Every row comes from one small tree of marks. Brackets hold a mark, then the marks that hang from it, in alphabetical order. Every link used is in the known rows. Which tree was each row made from?
Known rows:
(lelaz lelugi (seto gemi gipobe)): [ 0.87 -1.64 -0.50 -2.45 -2.06 -3.38  1.66 -0.40  0.16  1.76 -1.08  1.41
  2.34 -0.31  1.04 -1.99  0.42 -1.73 -1.82]
(lelaz (seto (fikot lelugi))): [ 0.55 -1.14 -0.02 -0.68 -0.66 -2.91  1.40 -0.54  2.79 -0.37 -0.74 -1.03
  4.14 -1.06  1.56 -0.64  0.56 -1.91  0.93]
(gipobe (lelugi lelaz sotig vipi) (seto gemi)): [-3.99  0.76  3.32  0.76 -2.35 -4.89  5.29  1.47 -1.66 -0.82 -1.12  6.63
 -0.40 -1.15  7.30  0.95  3.39  0.12 -2.91]
(lelaz (lelugi pebisi) (seto fikot gemi gipobe)): [ 1.47 -2.04  0.04 -2.74 -1.18 -3.46  0.88 -0.04 -0.24  1.12 -0.81 -0.48
  2.14 -2.21  1.57 -4.42  3.53 -2.21 -1.39]
(gipobe (seto fikot gemi (lelaz (lelugi sotig vipi)))): [-4.65 -0.28  2.08  0.61  0.02 -5.21  3.21 -0.88 -0.16 -0.74 -1.11  2.69
  0.77 -2.08  4.83 -0.03  4.95  0.70 -3.71]
(lelaz (lelugi sotig vipi) (seto fikot gemi)): [-1.11 -1.07  0.95 -0.64 -0.14 -5.76  2.76  1.60  2.25 -0.69 -2.09  1.91
  3.14 -0.79  6.58 -2.23  3.88 -0.17  0.52]
(bapu lelugi): [ 0.84  0.28  0.18 -0.02 -1.66 -1.48  2.78 -1.76 -0.43  1.63  0.33  0.44
 -0.82 -1.42  0.09  0.01 -1.79 -3.00  0.86]
(lelaz seto): [ 0.29 -0.84 -0.08 -1.65 -1.47 -2.00  1.68 -0.08  2.34  1.31 -1.07  0.37
  1.60  1.35  0.98 -0.16 -0.06  0.63  0.66]
(lelugi lelaz sotig vipi): [-4.25 -0.29  1.82  0.89  1.17 -2.29  2.29  1.92 -0.52 -0.67 -2.41  3.42
  1.05  0.52  7.71  1.09  2.52  1.97  0.26]
(lelaz lelugi seto): [ 2.05 -0.29  0.13 -3.12 -3.12 -3.43 -0.72 -0.35  2.84  2.21 -1.10  0.44
  2.80  0.48  0.81 -0.72 -0.94 -1.40  0.84]
(seto (fikot (lelugi pebisi)) gemi lelaz): [-1.28 -0.01  1.32  0.43  0.29 -2.62  1.83  0.63 -2.25 -0.26  0.15 -1.59
 -0.08 -2.65  0.84 -0.69  6.15 -2.61 -4.90]
(fikot (lelugi vipi)): [-0.27 -0.65  0.43  0.14 -2.49 -1.58  0.01  0.51  0.38 -0.66  0.29  1.55
  4.46 -1.79  2.80 -1.17 -1.64 -4.02  1.45]
(seto fikot gipobe (lelaz lelugi)): [-1.03 -2.64 -0.25  0.56  2.65 -1.49  0.93 -3.84 -0.49 -1.33 -1.29 -0.47
  2.07 -5.24  0.70 -0.05  3.77 -0.28 -1.96]
(fikot (seto gemi lelaz)): [-5.22  0.48  0.97 -0.52 -1.46 -2.44  3.18 -0.97  0.07  1.72  0.49  0.94
 -0.46  1.60  0.89  1.05  2.25 -0.72 -4.93]
(lelaz (lelugi pebisi sotig vipi) seto): [ 1.25 -0.54  1.85 -3.38 -2.51 -4.79 -0.13  0.86  2.43  2.58 -1.66  3.41
  3.81  0.62  5.74 -3.68  1.61 -1.14  3.28]
(lelaz lelugi): [ 1.74  0.57  0.23 -1.49 -1.61 -1.37 -2.34 -0.27  0.53  0.86 -0.02  0.10
  1.20 -0.85 -0.09 -0.60 -0.87 -2.01  0.21]
(bapu (lelugi (lelaz (seto gipobe)) sotig vipi)): [-2.62 -1.54  1.21 -0.08 -0.84 -4.24  6.26 -1.35 -0.07  1.78 -2.36  4.03
  1.76 -1.00  6.89  0.18  0.05 -1.20  1.49]
(lelugi (lelaz seto) pebisi sotig vipi): [-2.67 -0.70  2.62 -2.10 -1.02 -3.82  2.19  2.59  0.18  2.02 -2.70  3.46
  1.54  1.61  8.35 -1.66  4.07  1.45  1.15]
(gipobe (lelugi pebisi sotig)): [ 2.94  1.43  2.53 -0.36  0.06 -1.48  0.84  0.06 -0.88  0.65  0.28  3.70
 -0.51 -1.05  2.14 -1.62  2.66 -1.53  1.68]
(seto fikot gemi (gipobe (lelugi vipi))): [-1.24 -2.98 -0.27  2.62  1.47 -1.17  5.13  0.18 -2.41 -4.52 -0.20  1.43
  0.36 -6.06  3.31 -2.30  4.70 -0.86 -1.98]
(gipobe (lelugi vipi) (seto fikot lelaz)): [-2.75 -1.22  2.19  1.08 -2.15 -3.93  4.41 -2.04  1.15 -2.63 -0.65  3.55
  1.12 -5.51  4.38  0.75  3.98  0.31 -1.02]
(gipobe (lelugi (lelaz (seto fikot gemi)) pebisi vipi)): [-0.10 -0.91  1.88 -1.37 -3.82 -3.17  3.32  3.03 -0.64 -0.76 -1.17  1.47
 -0.57 -2.96  5.00 -1.21  5.02 -0.81 -1.27]

Write each row's tree:
[ 0.54 -2.02  0.57  0.62  1.46 -0.13  1.74 -1.32 -2.27 -2.25 -0.48  0.09
  0.44 -5.66  1.73 -1.47  4.06 -1.24 -0.93] -> (seto fikot (gipobe (lelugi lelaz pebisi)))
[-3.35 -0.10  2.40  0.12 -0.69 -3.83  1.10 -0.52 -0.04 -0.66 -0.41  2.22
  3.53 -2.06  5.52 -1.34  1.99 -1.93 -0.30] -> (gipobe (seto (fikot (lelugi lelaz pebisi sotig vipi))))
[ 1.46 -0.38  0.97 -2.52 -3.49 -1.80 -2.53  1.23  0.02  1.04 -0.04  0.98
  1.65 -1.86  2.61 -3.47  0.76 -2.39  1.63] -> (lelaz (lelugi pebisi vipi))
[-1.23  1.19  1.60  0.38  0.31 -2.78  3.61 -1.12 -1.25  2.27 -1.12  2.07
 -1.04  0.06  3.46  1.74 -0.11 -1.77 -0.02] -> (bapu (lelugi lelaz sotig))
[-0.13 -1.16  0.18 -2.52 -4.32 -4.54  1.69  2.13  1.72  1.00 -1.37  1.54
  2.23  0.05  3.77 -1.94  1.02 -1.15 -0.62] -> (lelaz (lelugi vipi) (seto gemi))
[-4.11  0.84  1.07 -1.47 -2.48 -3.28  1.68 -1.16  0.40  2.28  0.45  1.00
  0.33  1.10  0.82  0.72  1.71 -1.96 -4.79] -> (fikot (seto gemi (lelaz lelugi)))
[-2.61  1.24  2.76 -1.56 -1.66 -4.58  1.54 -0.82 -1.50  2.74 -0.37  3.55
 -0.66  0.59  2.37 -0.53  3.59 -0.37 -4.34] -> (gipobe (seto gemi (lelaz (lelugi pebisi sotig))))
[-3.54 -2.62  0.62  1.84  3.53 -3.43  4.07 -1.35 -2.03 -2.06 -1.87  2.06
  1.33 -4.40  4.85 -1.19  6.75  0.43 -3.53] -> (seto fikot gemi gipobe (lelaz (lelugi sotig vipi)))
[-2.90 -0.30  1.62 -0.15 -1.77 -4.99  6.57  0.76 -0.36  1.91 -2.13  3.39
 -0.04  0.24  6.95  0.56  1.25 -1.11 -0.16] -> (bapu (lelugi (lelaz (seto gemi)) sotig vipi))
[-1.01 -1.14 -0.26 -0.24  0.04 -2.84  3.44  1.28  1.25 -0.70 -1.03 -1.34
  0.37 -0.02  1.72 -0.79  3.43  0.77 -1.88] -> (lelaz (seto fikot gemi))
[-2.34 -0.17  0.49 -1.52 -1.92 -2.49  2.57  2.36 -0.54  1.44 -1.85 -0.19
 -0.98  1.95  2.30  1.80  2.17  1.06 -3.97] -> (lelugi (lelaz (seto gemi)))
[ 0.98  0.28  1.92 -1.73 -1.03 -2.78 -1.79  0.93  0.10  1.23 -0.60  2.99
  2.22 -0.71  4.81 -3.53  1.63 -1.75  2.64] -> (lelaz (lelugi pebisi sotig vipi))
[-5.64 -1.15  1.10 -0.41 -0.35 -3.63  3.70 -2.38 -0.35  1.28 -0.38  4.01
  2.50 -0.24  4.08 -0.85  2.24 -1.62 -3.49] -> (fikot (seto gemi gipobe (lelaz (lelugi sotig vipi))))
[-1.51 -3.23 -0.62  0.22 -0.32 -3.21  4.42 -0.03  0.38 -1.51 -1.02  0.61
  4.40 -2.55  3.55 -2.46  2.10 -2.06 -0.95] -> (lelaz (seto (fikot (lelugi vipi)) gemi gipobe))
[-1.83 -0.08  2.35 -1.52 -2.66 -4.86  5.44  1.36 -1.25  3.19 -1.70  3.16
 -0.59  0.25  6.86 -1.53  2.46 -1.90  0.09] -> (bapu (lelugi (lelaz (seto gemi)) pebisi sotig vipi))
[-3.49  0.49  2.80 -1.35 -2.28 -4.96  2.14 -0.26 -1.24  2.03 -0.68  4.23
 -0.01 -0.11  4.16 -1.10  3.84 -0.13 -3.60] -> (gipobe (seto gemi (lelaz (lelugi pebisi sotig vipi))))
[-3.25 -0.56  1.48 -1.78  0.01 -2.65  0.93 -4.19  0.34  2.89  0.00  3.18
  3.07 -0.15  2.08 -1.26  1.27 -2.23 -1.42] -> (fikot (seto gipobe (lelaz (lelugi pebisi sotig))))
[-4.07 -0.23  1.55 -1.47 -0.21 -3.23  2.35 -2.59 -1.24  2.87  0.18  3.12
  1.48  0.47  2.24 -1.59  2.82 -2.32 -4.07] -> (fikot (seto gemi gipobe (lelaz (lelugi pebisi sotig))))
[-1.09  1.70  2.86  0.85 -0.92 -4.02  4.23 -0.34 -1.17 -0.08  0.23  5.95
 -0.67 -0.40  3.31  0.07  2.24 -0.74 -2.14] -> (gipobe (lelugi sotig) (seto gemi))
[ 0.80  0.95  2.81 -0.94 -0.42 -3.61  3.06  1.81 -0.97  0.64 -1.30  2.44
 -1.03 -0.76  4.40 -0.33  5.64 -0.47 -1.38] -> (gipobe (lelugi (lelaz (seto fikot gemi)) pebisi sotig))
